Known rows, with every step that occurs:
sopi-rizab: [-3.57  1.59 -3.20  2.31 -0.96  1.88  1.42 -0.69  0.12 -0.38 -1.15  3.83
  0.08  0.45  1.13  2.93  0.40  1.56  0.08 -1.37 -2.62 -0.09 -0.13]
sagap-sopi-fovo-segate-rizab: [-1.41  1.15 -2.54  0.98  0.30  3.12  2.18 -4.02  3.13 -1.41  1.40  4.35
 -1.00 -1.38  2.17  1.66 -1.69 -1.17  2.22  0.94 -0.80  1.06  0.90]
dega-rizab-segate-fovo-sopi-gonizin: [-2.98  0.86 -1.48  1.84  0.71  4.12 -1.72 -1.49  2.50 -2.08  0.93  1.42
  0.13 -1.67  2.18  2.49 -4.02  1.43  1.83  1.43 -3.00 -1.51 -1.99]
radu-sopi: [-4.29  1.19 -0.02  0.32  0.95  3.56  0.47 -2.92  0.94 -3.61  1.05  0.45
  0.54 -1.24  0.23 -0.38 -0.14  0.67 -1.54  0.12 -1.83 -0.84  0.68]
gonizin-sopi-fovo: [-3.11  0.56  2.03  1.10 -1.46  5.23  0.26 -0.62  0.53 -2.64  2.34  0.63
 -0.54 -0.58  1.71  0.78 -1.09 -1.02  1.43  1.17 -4.19  1.10 -0.63]
rizab-sopi-sagap: [-5.24  0.01  0.09  0.01 -0.04  2.63 -1.07 -2.02  0.31  0.09 -0.18 -0.80
 -0.15 -3.75  0.21  0.40 -3.26  1.17 -1.49 -1.02 -4.93 -1.43  0.48]
gonizin-sopi: [-2.85  0.67 -1.05  0.04 -0.91  5.77  0.14 -1.87  0.50 -2.66  2.03  0.31
 -0.98  0.43  0.07 -0.26  0.78  1.30 -1.99  0.44 -4.21 -0.80 -0.81]
gonizin-sopi-rizab-segate: [-0.71 -0.78 -4.35  2.01 -2.61  2.51  1.29 -0.54  2.91 -2.02  0.06  4.14
 -0.80 -0.25 -0.44  1.56  0.39  0.91  0.17  0.87 -3.87 -1.54  0.59]
sagap-sopi-fovo-segate-rizab-dega: [ 0.33  1.63 -1.79  0.16  0.82  5.00 -0.03 -2.55  1.33 -1.07  1.97  2.63
 -0.14 -1.47  0.91  3.08 -2.32  0.05  2.49 -0.08 -0.15 -0.87  1.18]
sagap-sopi: [-5.16  1.91 -1.36  0.10  1.46  3.04 -0.48 -2.10  0.85 -0.82  1.97 -0.20
 -0.30 -2.35  0.26  0.11  0.59  0.10 -1.57 -0.10 -2.38 -0.17 -0.18]
fovo-segate-rizab-dega-tamu-sopi-sagap: [-3.65  2.11  0.32  0.54  0.02  2.22 -0.47 -3.58  1.27 -0.17  0.67  1.44
  0.37 -5.15  0.67  1.30 -2.33  1.97 -1.04 -0.12 -3.79 -1.88  2.38]
fovo-segate-rizab-dega-tamu: [ 0.05  1.20 -2.89  0.29 -1.87  4.44  0.28 -0.84  1.47 -1.13  2.04  3.28
 -0.41 -3.04  0.40  1.79  0.52  3.21 -0.78  0.11 -2.18 -0.99 -0.43]
dega-rizab-segate-fovo: [ 1.60 -1.58 -3.27  1.96 -0.76  3.39  2.91  0.53  4.23 -1.84  1.63  1.16
 -1.34 -1.03  1.15  1.81 -3.44 -1.60  0.50  0.40 -3.32 -0.44  0.32]
tamu-dega-rizab-sopi-gonizin: [-3.56  2.67 -1.77  2.96 -0.45  4.28 -2.08 -1.39  0.44 -0.91 -0.33  1.14
  1.61 -2.39  0.35  2.87 -3.75  1.36  1.57 -0.69 -4.55 -2.16 -2.02]
rizab-dega-tamu-sopi-gonizin: [-3.91  4.19  0.42  2.61  0.55  3.33 -2.77 -0.92 -0.20 -1.17  1.01  1.19
  1.49 -3.30  0.95  1.93 -1.46  2.56  1.14 -0.03 -4.09 -1.90 -1.62]
dega-rizab-sopi-fovo: [-3.19 -0.57  1.37  2.14 -1.79  5.01  1.20 -0.68  1.63 -2.28  1.12  0.92
  0.27 -2.28  0.59  2.38 -3.43 -1.26  1.87  0.11 -4.54  0.96 -0.85]
rizab-segate: [ 0.09 -1.16 -3.28  1.41 -0.95  1.74  0.89  0.63  2.97 -1.37  0.01  2.06
 -1.97 -1.00  0.97  0.72 -0.05  0.31  0.24  1.02 -3.70 -1.75  0.14]
rizab-segate-fovo-sopi-radu: [-3.28 -1.00  0.30  3.28 -0.34  4.08 -0.33 -0.08  3.63 -3.20  2.18  2.01
 -1.81 -1.22  1.20  0.56 -2.68  0.95  0.11  1.13 -3.70  0.17  0.85]
rizab-dega: [-0.32  1.36 -1.06  0.18  0.85  4.70 -1.06  0.36 -0.64 -0.55  0.98  0.03
 -0.53 -0.40  0.90  2.60 -1.06  1.71  0.52 -1.17 -1.92 -1.99 -0.08]
segate-rizab-sopi-fovo: [-2.75 -0.01  1.59  1.84 -0.95  4.64  1.28 -1.46  1.54 -1.88  2.30  1.71
  0.35 -1.73  0.62  1.67 -3.85 -1.65  2.57 -0.36 -3.31  1.53 -1.11]
radu-sopi-rizab-segate: [-1.35 -0.50 -3.78  2.17 -1.71  1.44  1.39 -1.11  3.10 -2.53 -0.46  4.29
 -0.01 -1.06 -0.39  1.49 -0.08  0.55  0.40  0.81 -2.64 -1.55  1.30]
radu-sopi-rizab-segate-fovo: [ 0.22 -0.54 -2.56  2.03 -0.47  2.53  2.40 -0.08  3.49 -2.57  2.03  2.13
 -0.44 -0.71  0.49  1.36 -3.04 -1.65  0.78  0.41 -1.95  0.10  0.81]
segate-rizab: [-1.19  0.89 -3.15  1.29  0.46  3.48  2.49 -2.87  1.89 -0.11  1.17  3.32
 -0.47  0.14  1.52  1.61 -1.60  0.73  0.43 -1.78 -1.95 -0.09 -0.44]
rizab-segate-fovo: [ 1.21 -1.00 -2.23  1.47  0.11  2.72  2.03  1.15  3.38 -1.72  2.30  0.62
 -1.72 -0.66  1.43  0.79 -2.96 -1.74  0.76  0.58 -2.74 -0.08  0.00]

Rows:
[-3.00  1.95  0.43  4.20 -1.17  3.71 -0.06 -1.30  2.60 -2.63  1.67  3.70
 -0.42 -3.30 -0.16  1.02 -0.70  1.78 -0.13  0.20 -4.19 -0.33  2.14] -> fovo-segate-rizab-dega-tamu-sopi-radu
[-2.29  2.07  3.16  2.39 -0.88  4.21  0.97 -1.20  1.26 -1.97  3.02  2.08
  0.95 -3.09  1.04  2.23 -2.38 -0.49  2.21  0.12 -3.25  0.89  0.07] -> segate-rizab-dega-tamu-sopi-fovo
[ 0.50  0.01 -2.29  2.61 -1.13  2.35  2.60  0.44  3.64 -2.04  2.50  2.56
 -0.50 -1.61  0.19  1.62 -2.57 -0.98  0.44  0.35 -2.87  0.19  0.37] -> dega-tamu-sopi-rizab-segate-fovo
[-1.03  1.15 -1.39  0.76  0.49  5.09 -0.35 -0.86  0.28 -1.36  1.62  2.02
  0.45  0.04  0.36  4.30 -2.57  1.93  1.02 -0.99 -0.54 -1.31  0.10] -> segate-fovo-sopi-rizab-dega
[-3.51  0.47 -0.72  4.74 -2.15  4.79 -0.07 -0.38  2.17 -2.10  0.44  2.12
 -0.10 -2.22 -0.94  1.71 -2.64  1.05 -0.31 -1.17 -5.63 -0.75  1.11] -> tamu-dega-rizab-sopi-radu
[ 1.17  1.25 -1.72  0.13  0.12  5.87  0.14 -2.45  1.24 -1.63  2.04  2.78
 -0.39 -0.54  0.85  2.99 -2.31  0.50  2.33  0.10 -0.76 -1.06  0.95] -> gonizin-sopi-fovo-segate-rizab-dega
[-1.46 -1.44 -0.49  0.12  1.14  4.36  0.86 -1.59  3.74 -3.21  3.13  0.72
 -1.66 -0.59  1.37  1.28 -3.37  0.49 -0.21  1.71 -1.52 -0.37 -0.87] -> rizab-segate-fovo-sopi
[-2.39  1.86 -2.32  0.76 -2.25  4.07 -0.59 -0.06  0.30 -0.84  2.01  2.60
  0.72 -3.34 -0.68  2.16  1.28  3.49 -1.54 -0.65 -2.74 -0.91 -0.62] -> sagap-sopi-rizab-dega-tamu
[-1.38  1.02 -1.72  0.68 -2.13  4.75 -0.04  0.07  1.02 -1.57  2.68  2.59
  0.39 -2.58 -0.20  2.58 -0.31  3.52 -1.16 -0.22 -2.27 -0.63 -0.99] -> segate-fovo-sopi-rizab-dega-tamu
[-0.12  1.06 -1.60  0.34 -2.64  5.60  0.16 -1.17  1.57 -1.92  3.02  3.22
 -0.11 -3.07  0.08  1.61  0.13  2.55 -0.16  0.75 -2.62 -0.43 -0.38] -> gonizin-sopi-fovo-segate-rizab-dega-tamu
[-4.61 -0.15  0.19  3.77 -1.22  4.13 -0.72  0.30  1.65 -2.32  0.81  1.43
 -0.87 -1.90 -0.65  0.06 -1.60  1.09 -0.54 -0.65 -5.33  0.00  0.27] -> rizab-sopi-radu
[-3.89  1.95  1.53  4.32 -1.16  3.83 -0.79  0.10  1.54 -2.36  1.83  2.16
 -0.16 -3.27 -0.32  0.75 -0.43  2.19 -0.75 -0.38 -5.11 -0.52  1.52] -> rizab-dega-tamu-sopi-radu
[-4.88 -0.13  0.82 -0.63  1.33  2.95 -0.77 -2.71  1.48 -0.55  1.15 -0.68
 -0.84 -2.85  2.31  0.98 -4.21  1.33 -1.22  0.30 -3.15 -1.01  0.88] -> segate-fovo-sopi-sagap
[-5.44  1.99  1.29  0.78 -0.20  1.63 -0.57 -2.44  0.62  0.02  0.47  0.16
  0.35 -5.01  0.87  0.47 -1.52  2.04 -2.16 -0.47 -5.22 -1.56  1.52] -> dega-tamu-sopi-sagap
[-1.51  1.47 -2.36  1.08 -2.54  3.98 -0.23  0.61  0.11 -0.72  1.37  2.87
  0.36 -2.64 -0.17  2.39  1.21  3.84 -1.23 -0.76 -3.04 -0.98 -0.84] -> sopi-rizab-dega-tamu
[-1.88  0.67 -0.51  0.36 -0.88  3.68  0.45 -1.61  2.02 -3.46  0.45  2.39
 -2.42 -1.03  2.74  0.86  0.06 -1.16  1.66  3.68 -2.47  0.77  0.95] -> gonizin-sopi-fovo-segate
[-4.92 -0.60 -0.94  0.49 -0.94  3.34 -0.24 -2.67  1.21  0.02 -0.83 -0.23
  0.26 -4.15 -0.10  1.38 -3.72  1.41 -1.73 -1.14 -5.57 -1.83  0.92] -> dega-rizab-sopi-sagap
[-5.92  0.99  0.51 -0.29  0.73  2.02 -0.93 -3.39  0.41 -1.13 -0.31 -0.40
  0.51 -3.55  1.16 -0.28 -1.96  1.22 -1.81 -0.32 -3.55 -1.64  2.26] -> radu-sopi-sagap
[-0.55  0.72 -2.47  0.98 -0.45  4.10  2.38 -3.90  3.03 -2.02  1.38  4.54
 -1.23 -0.49  2.09  1.56 -1.59 -0.76  2.06  1.18 -1.41  0.82  0.76] -> gonizin-sopi-fovo-segate-rizab
[ 0.67 -0.70 -2.90  1.91 -1.07  3.27  2.30  0.27  3.33 -2.21  2.31  2.14
 -0.93 -0.13  0.40  1.40 -2.73 -1.45  0.64  0.47 -2.84  0.06  0.28] -> gonizin-sopi-rizab-segate-fovo
